Each row was made from one walk, in order. Every step used is in the known rows, and no mark comes twice. Write each row's walk.
In the rows, 128 means zero.
Known rows
vasa > mife > fulu > sakav > kivub: [139 126 177 134 113 140 102 146 122 121 174 150 138 160 104 143 152  78
 146  84  86 172  80 159  85 168  91 142 152 182 162 201  71 109 132 128
  92 133 130]
dosip > pegif > mife > tibu > kivub: [ 52 187 119 125  92 107 151 171 109 151 126 129 166 129 124 122  64  63
 134 154 111 102 140 173  80  65  87 132 125  86 170 100 133 165  47  65
  29 151 178]
tibu > kivub > sakav > fulu > mife > pegif: [113 165 125 149 173 128 165 148 114 151 161 183 168 217 112 149  99 124
 122 180 105 124 168 119 117 116  77 147 119 124 134 146 164 150 133 103
 117 154 144]
fulu > sakav > kivub > tibu: [140 120 189 139 108 122 130 158  90 141 169 149 160 150  73 161 152 128
 159  87 104 140 109 175  83 154 103 141 128 143 104 154 101 151 175 118
 134 136 111]
kivub > tibu: [152 156 135 136 143 126 149 120 107 136 151 136 123 123 100 125 147 139
 145 117 119 130 146 171 107 110 143 133 120 126 105 118 126 148 138 105
 148 142 101]
vasa > mife > pegif > dosip: [118 158 121 125 118 164 158 107 126 137 173 158 148 172 149 109 163 104
 154 116 123 168 116 157 137 136  92 113 137 143 183 161 119 117 117 122
  67 152 130]
fulu > mife: [108 113 123 122 132 145 138 127 141 133 137 142 143 143 133 120 140 131
 140 155 124 150 137 118 106 137 109 111 139 140 114 161 169 136 126 145
 117 137 122]
dosip > pegif: [102 150 161 118 125 139 129 136 111 135 102 140 135 128 124 141 113 101
 140 118 123 117 125 117 114  98 119 103 131 153 124 130 122 122  85 131
  84 110 155]
mife > tibu: [118 118 126 103 139 129 148 138 148 125 136 124 126 122 128 122  93 106
 122 149 127 124 111 159 122 100 112 153 114 113 134 107 150 158 105  94
 103 145 145]
sakav > vasa > mife > pegif > lofav > dosip: [163 131 157  87 126 142 161  90 124 137 182 114 157 156 129 109 151  76
 131 121 101 190 117 136  80 136 159 143 168 153 178 230 130 158 188 146
  65 122 169]
guvo > lofav: [155 117 137 155 151 130  98 122 108 121 127 138 154 130 103 143 138 139
 122 113 123 131  99 111  83 141 119 103 131 149 133 137 136 166 104 127
 112 131 121]
fulu > mife > tibu > dogiri: [ 97  90 104 111 161 139 147 136 154 166 178 136 130 140 108 134  85 106
 135 169 147 133 132 160 110 136  66 145 134 132 156 104 191 149  69 101
  76 169 139]
lofav > dosip > pegif > mife: [115 157 120 122  84 127 120 107  84 160 131 125 145 116 105 102 116  94
 136 138 121 145 124 147 106  65 110 101 156 118 158 157 131 166  94 139
  59 115 174]
kivub > sakav > fulu > mife > tibu > dogiri: [101  80 136 118 192 136 150 135 121 156 181 154 136 174  70 144  54 106
  84 177 139 103 141 169 122 118  53 168 112 141 152  91 173 161 100  77
  88 158 151]
dogiri > tibu > kivub: [169 172 132 154 124  82 149 139 103 168 145 128 165 159 101 142 155 110
 141 148  87 124 184 107  90 156 143 139 129  87 123 109 125 141 118 108
 116 145 120]
dosip > pegif > mife > tibu > kivub > sakav: [ 60 178 124 119 120 106 158 183 105 168 132 141 185 132  92 101  23  72
 116 169 103  96 158 163  82  62  88 149 108  91 147  69 125 180  51  40
  50 143 155]
dosip > pegif > mife > tibu > dogiri: [ 47 136 118 126 120 122 137 150 114 171 142 122 137 107  88 121  54  62
 130 147 145 103 133 183 112  77  73 137 130 122 188  83 126 169  42  84
  26 146 191]
sakav > vasa > mife > pegif: [ 89 161 149 113 163 147 175 141 146 120 162 134 148 127 134 130 142  75
 130 112 108 158 111 128 105 146 134 159 139 156 166 178 117 137 180 136
  83 132 121]
dogiri > tibu: [161 140 135 144 128 107 146 115 117 139 141 129 138 147  95 123 163 106
 144 144 100 123 175 124 117 154 144 126 129 107 116 120 126 155 148 126
 121 135 122]
kivub > sakav > vasa: [117 111 161 112 165 111 129 150 134 127 131 111 170 135  91 123  81 128
  90 124 114 111 127 114 121 158 152 155 108 118 125 127 113 166 172 106
 134 115 101]
pegif > lofav: [163 104 146 127  94 117 118 118 116 119 131 125 124 151 131 104 119 110
 130 131 134 132 144 137 110 122 156 117 123 130 131 165 130 143 129 114
 115 128 174]
kivub > sakav > vasa > mife: [112 129 178 110 156 138 147 151 125 125 153 120 164 121  99 116  88  86
  84 107 102 153 133 119  99 168 148 154 130 152 139 135 100 149 179 103
 104 112  88]
mife > fulu > sakav > kivub > tibu: [160 129 172 125 125 112 102 158 123 137 181 150 149 151  70 156 150 117
 180  93  82 141  94 195  82 137 103 150 126 155 124 183  84 147 136 100
 151 145 115]
lofav > pegif > mife > fulu > sakav: [149  91 120 167 110 127  99 152 135 165 132 132 164 148  68 132 102 123
 181 116  81 134 126 163 140  97  97 128 158 115 155 188 105 136  80 142
 113 136 142]
sakav > vasa > mife > pegif > lofav: [126 134 162 110 131 132 164 128 148 110 166 129 150 153 136 105 139  58
 134 117 108 162 120 137  97 147 160 137 140 161 172 210 113 144 188 124
  64 129 156]
tibu > kivub: [130 155 118 144 121 107 125 147 108 161 131 135 148 143 130 146 126 128
 131 127 113 133 147 110 100 132 126 132 141 117 140 113 126 119 104 102
 125 138 128]
lofav > pegif > vasa > mife: [136 125 123 162 151 147 126 121 127 111 125 135 162 150 109 121 134 102
  98  68 140 110 134 130 110 148 133 147 118 145 123 149  99  98 125 140
  82 138 165]
lofav > pegif > dosip: [167  88 126 137 138 144 114 114 114 164 122 135 156 169 111 108 142 169
 162  87 132 121  95 139 162 142 105 117 114 102 149 159 149 115  85 132
 108 161 142]
tibu > kivub > sakav > fulu: [145 152 147 142 147  97 137 145  80 142 137 149 143 170  93 149  85 136
  77 132 114  98 151 124 123 130 110 152 107 111 146  97 106 130 129  75
 136 128 134]
vasa > mife > tibu > kivub > sakav: [116 162 131 110 147 129 167 160 124 135 169 130 164 149 116 115  65  70
  87 148 101 148 160 145  86 124 102 176 126 126 147  66 127 134 100  38
  81 144 102]
guvo > lofav > pegif: [183  85 126 154 185 135 100 126  95 150 106 137 175 138  77 137 128 151
 146  89 124 102  94 105 102 143 117 112 126 139 116 163 158 151  83 140
 116 143 133]
dosip > pegif > vasa > mife > tibu: [ 67 169 150 121 132 146 150 134 135  86 139 137 158 133 134 139  94  46
  82 108 139 118 119 178  68  99 113 145 109 154 128 113  95 141  95  89
   4 142 188]
vasa > mife > pegif: [110 166 121 129 135 158 178 119 137 122 159 152 133 138 144 118 149  83
 131 139 116 154 133 131 126 125 117 143 148 164 154 147 125 119 152 136
  98 136 129]
vasa > mife > tibu > kivub > sakav > fulu: [123 171 157 123 153 122 176 152  89 124 167 156 145 158  93 135  73  72
  55 143 110 131 150 159  94 121  97 183 120 140 165  85 108 126 110  46
  74 154 136]
pegif > vasa > mife > fulu > sakav: [133 135 145 168 111 132  98 142 158  91 179 146 157 172 113 174 134  95
 125  83  92 165 138 169  69 130 112 134 149 159 134 157  51 121 125 120
  84 131 143]
lofav > dosip: [168 118 120 106 132 132 115 105 111 154 144 119 124 133 120 129 135 140
 122 136 121 157 120 127 126 121 128 130 152 125 129 156 151 146 123 152
 136 123 140]

Write each row's walk
[113 148  77 137 105 107 106 129 141 127 139 127 120 122 117 102 123 113
 137 145 114 126 126 174 121  98 116 138 136 111 166 162 102 145  88  99
 113 132 136]  pegif > mife > fulu
[174 132 123 105 108 156 160  80 112 140 174 130 133 161 146  80 160  82
 141 144 114 193 138 149  99 112 147 126 165 162 169 203 140 141 150 140
  84 132 173]  vasa > mife > pegif > lofav > dosip
[112 126 127 118 127 126 118 122  80 147 147 131 164 117  81 122  93  75
 119 140 111 133  86 175  52  66  83 115 144 123 160 147 156 223  50  95
  21 141 181]  guvo > lofav > dosip > pegif > mife > tibu
[137 147 147 100 132 145 124 110  99 155 119 131 137 126 121 138 120 117
 138 125 119 140 117 124 106  89 116 107 143 142 135 158 145 146  92 153
  98 112 166]  lofav > dosip > pegif
[123 163 107 153 137 128 103 109 158  83 158 139 132 144 129 125 149  87
  88 105 123 141 127 169  77 128 138 148 128 155 145 154  67 116 109  94
  88 131 150]  pegif > vasa > mife > fulu
[120 144 150 123 158  90 117 174 114 159 141 120 185 146  91 140  67 136
  95 124  95 121 142 101  89 158 134 165 121  98 138 111 115 159 145  79
 140 126  96]  tibu > kivub > sakav > vasa
[105 100  98 127 132 132 147 132 128 157 119 119 156 116  93  80  75  98
 137 143 129  90 107 179 147  88 104 174 118  86 149 141 159 157  75 112
  75 167 164]  lofav > pegif > mife > tibu
[151 154 116 122 139 136 124 112 148 112 152 137 103 129 138 114 154  94
 125 122 106 165 115 151  96 131 126 125 155 168 164 158  99 101  94  94
 113 126 118]  vasa > mife > fulu
[106 100 151 108 174 138 159 142 135 112 161 162 139 175  98 126  65 113
  90 169 124 119 131 163 126 113  76 155  99 127 120 124 167 167 120  87
  88 152 156]  kivub > sakav > fulu > mife > tibu
[168 154 135 151 142  82 149 154  99 172 146 134 189 167  74 125 101 123
 123 156  73 114 206 101  98 152 144 149 114  85 116  77 115 157 128  83
 139 139 100]  dogiri > tibu > kivub > sakav
[155 115 151 141 149 102  90 150 112 182 201 142 134 149  55 177 136 118
 182  90 102 128 105 198  79 155  79 156 144 171 163 139  86 144 109  89
 146 150 122]  mife > fulu > sakav > kivub > tibu > dogiri
[142 138 109 152 159 108 146 125  90 173 183 123 122 117  78 142 131 133
 144 113 135 114 159 170  97 119 124 143 129 141 149  78 130 135 112  97
 144 143 103]  kivub > tibu > dogiri
[124  72  97 161 173 116 115 130  98 183 150 125 177 119  40 117  71 108
 136 116 145  78  97 163  93 114  75 148 128 118 190 112 161 189  43  93
  54 177 164]  guvo > lofav > pegif > mife > tibu > dogiri
[153 152 100 130 129 117  66 110  94 151 139 129 154 120  75 116 129  96
 148 131  97 139  77 158  55  84 100  90 162 142 171 202 125 201  36 106
  64 122 174]  guvo > lofav > dosip > pegif > mife > fulu
[140 123 164 136 149 121 144 130  96 119 140 142 126 155  80 137  88 136
  72 139 126 100 132 138 146 120 118 144 110 133 131 116 110 133 162 103
 139 122 146]  kivub > sakav > fulu
[ 91 104 157  91 196 128 162 156 144 153 189 111 154 118  78 127  53  67
  76 119 118 131 123 161  92 156 104 194 118 146 184  80 116 161 134  58
  66 145 110]  kivub > sakav > vasa > mife > tibu > dogiri
[ 68 161 129 146  85 121 132 142  90 133 108 137 141 117 116 108  97  85
 132 129 128 111 136 151 112  80 117  97 133 126 146 135 107 151  93 129
  55 117 159]  dosip > pegif > mife
[147  94 107 179 142 123 100 125  78 151 116 137 186 123  62 108 123 133
 136 111 114  97 103 125 105 122 102 109 133 119 149 165 147 159  88 132
  93 146 144]  guvo > lofav > pegif > mife
[143 126 161 142 116 147 122 146 131 118 173 138 125 149 118 147 142  91
 154 105  72 186 136 163  92 124 107 126 172 178 144 162  78 106 108 131
 100 127 102]  vasa > mife > fulu > sakav
[122  88 195 135 123 121 115 173 126 137 145 119 170 149 101 179 110 122
 142  94  91 150 121 132 103 152 126 133 146 129 124 160 100 159 170 157
 109 112 110]  fulu > sakav > vasa
[ 94 122 180  83 173 135 175 154 142 124 170 117 163 130 101 105  66  69
  74 132  98 136 117 159  95 148 126 189 114 134 147 117 127 166 156  70
  69 141 105]  kivub > sakav > vasa > mife > tibu
[122 146 133 126 131 122 105 110 118 121 131 131 158 151 115 155 118 112
 108 111 141 122 118 136  94  93 115 111 120 135 110 159 110 158 106 139
  73 112 200]  lofav > dosip > pegif > vasa
[110 171 128 113 127 129 164 151 124 132 162 129 141 128 140 133 109  69
 108 132 109 147 139 155  76 134 111 166 149 124 161  97 134 123  86  71
  58 156 120]  vasa > mife > tibu > kivub
[163 133 154 123 154 144  91 107  67 150 125 133 156 124  92 147 137 115
 138 115 115 140  92 118  57 105 112  82 152 158 118 161 152 184  73 137
  73 110 154]  guvo > lofav > dosip > pegif
[ 93  93 215 113 124 154 155 172 140 121 174 119 164 129 110 164  99  70
 129  96  75 181 118 169  76 146 110 158 155 148 139 145 104 159 156 120
  47 141 114]  fulu > sakav > vasa > mife > tibu
[ 86 145 112 166 152 134 140 113 147  93 164 173 164 208 128 164 147 119
 110 149 157 111 132 142 116 119  90 136 117 140 116 188 119 152 165 137
  77 152 196]  sakav > fulu > mife > pegif > vasa
[126  89 198 131  93 132 107 160 110 139 147 143 162 159 107 165 126 121
 144  96 102 139  96 133 118 174  89 139 141 146 127 161  99 132 158 146
 106 125 134]  fulu > sakav > kivub
[199  93 123 103  99 121 111  84 100 142 149 116 119 154 127 100 138 123
 125 133 129 165 136 140 105 114 150 112 148 120 138 178 145 158 130 127
 119 116 178]  pegif > lofav > dosip
[ 90 151 115 135 123  91 156 165  89 145 162 147 161 163  78 129  37  91
  71 174 112  96 153 185 116  82  79 182 108  83 180  87 116 175 115  29
  79 157 163]  pegif > mife > tibu > kivub > sakav > fulu
[138 150 128 135 142 102 131 159 109 158 134 135 169 158  95 135  81 137
 107 147 110 118 166 105 106 132 118 142 121 109 129  74 125 141 111  78
 148 132 103]  tibu > kivub > sakav
[ 51 152 123 117 100 128 155 154 122 133 118 128 144 112 118 105  75  63
 138 154 127 102 117 188 119  63 103 130 123 110 154 125 118 173  78  90
  26 142 181]  dosip > pegif > mife > tibu
[146 108 141 141 122 137 103 157 149 133 153 141 129 158 115 166 127 129
 172 123  85 150 128 160 111 114 101 120 146 144 127 153  95 128 101 137
 140 126 116]  mife > fulu > sakav
[174 107 107 100 117 131 128  84 128 152 155 124 130 172 141 106 142 119
 155 162 123 166 138 139 128  97 141 128 145 131 152 199 162 169 139 146
 117 131 192]  mife > pegif > lofav > dosip
[113 147 170 120 147 132 146 144 123 114 159 120 143 108 123 124 141  85
  91  91 108 158 114 121  88 169 147 136 153 153 153 162 109 130 164 122
  84 120 110]  sakav > vasa > mife
[163 146 148 160 155  94 163 142  88 157 167 170 178 207  64 139 125 113
 101 171  85 124 209 108  86 158 106 136 118 104 115 120 142 149 141  97
 109 150 122]  dogiri > tibu > kivub > sakav > fulu > mife
[144 125 118 122 117 125 148 120 144 124 145 138 141 167 144 104 132 108
 162 152 129 136 140 143 128 111 140 126 120 132 142 168 136 143 141 126
 104 135 178]  mife > pegif > lofav
[119 138 121 111 156 104 157 174 130 160 143 127 166 155 107 125  45 112
 105 166 107 110 154 140 102 117 106 183 101  85 135  56 142 165  91  50
 121 157 121]  mife > tibu > kivub > sakav
[110 109 197 139 109 155 148 151 132 137 199 151 191 189 119 158 150 114
 168  80  78 193 104 162 113 160  97 120 156 146 174 184  89 143 168 143
  54 148 121]  fulu > sakav > vasa > mife > pegif > dosip
[113  99 110 113 159 121 139 138 140 166 162 112 119 121 105 150  76 108
 123 150 154 112 122 169 122 118  95 169 120 124 166  71 150 150  81  83
  90 152 156]  mife > tibu > dogiri
[137  98 174 146 126 111 114 146  78 181 190 146 156 152  54 181 130 115
 166  81 116 124 120 188  82 164  78 158 133 159 147 122 100 144 154 112
 125 145 120]  fulu > sakav > kivub > tibu > dogiri
[114 165 161 123 153 109 150 173 103 143 161 124 182 136 100 137  86  93
  83 105  89 152 153 102  66 175 140 161 137 134 155 116  98 132 153  78
 102 121  86]  tibu > kivub > sakav > vasa > mife
[103 125 124 117 157 150 165 133 137 149 182 118 115 114 112 132  93  70
 103 132 136 139 133 175 103 141  89 166 141 158 186  76 133 123  89  87
  63 154 137]  vasa > mife > tibu > dogiri
[191 103 131 128 150 132  95  91  90 139 151 131 148 126  90 141 151 146
 115 117 117 155  93 117  72 137 113 109 156 136 129 149 156 183 115 135
 117 124 128]  guvo > lofav > dosip
[174 101 123 117 126 148 145  77 110 127 179 162 124 212 124 123 155 115
 148 171 125 173 130 148 110 104 109 121 152 146 146 245 179 166 150 157
  86 139 216]  sakav > fulu > mife > pegif > lofav > dosip
[128 150 144 106 158 126 116 133 159 111 159 120 122 119 125 127 140  81
 110  97  96 162 102 153  84 150 148 146 147 161 172 199  86 132 121 104
  94 125 116]  sakav > vasa > mife > fulu
[ 87 123 115 138 149 133 139 129 140 110 194 120 145 138 103 157  95  66
  75 108 160 115 140 179  79 143 100 179 117 151 170  72  94 135 100  72
  41 159 166]  pegif > vasa > mife > tibu > dogiri
[140 161 154 154 151 146  92  99  78 105 150 139 182 143  92 155 149  83
  86  77 124 142 100 126  12 121 113  89 148 183 128 164  97 171  96 132
  26 117 179]  guvo > lofav > dosip > pegif > vasa > mife
[143 102 157 129 108 122  76 149 139 132 158 141 146 163 105 155 137 114
 168 105  98 145  74 157 117 159  89 138 138 146 144 189  95 133 125 126
 123 133 133]  mife > fulu > sakav > kivub
[129 138 150 102 183 125 126 143 160 115 167 126 148 125 103 107 102  81
  93 118  92 149 107 144 102 157 141 164 133 159 163 160  86 140 137  76
 121 121  99]  kivub > sakav > vasa > mife > fulu
[125  83 148 158 139 114  97 170 140 172 138 117 177 147  61 136  98 115
 169  94  66 127 104 163 121 126 105 146 158 104 165 219  92 164 105 140
 102 134 131]  lofav > pegif > mife > fulu > sakav > vasa
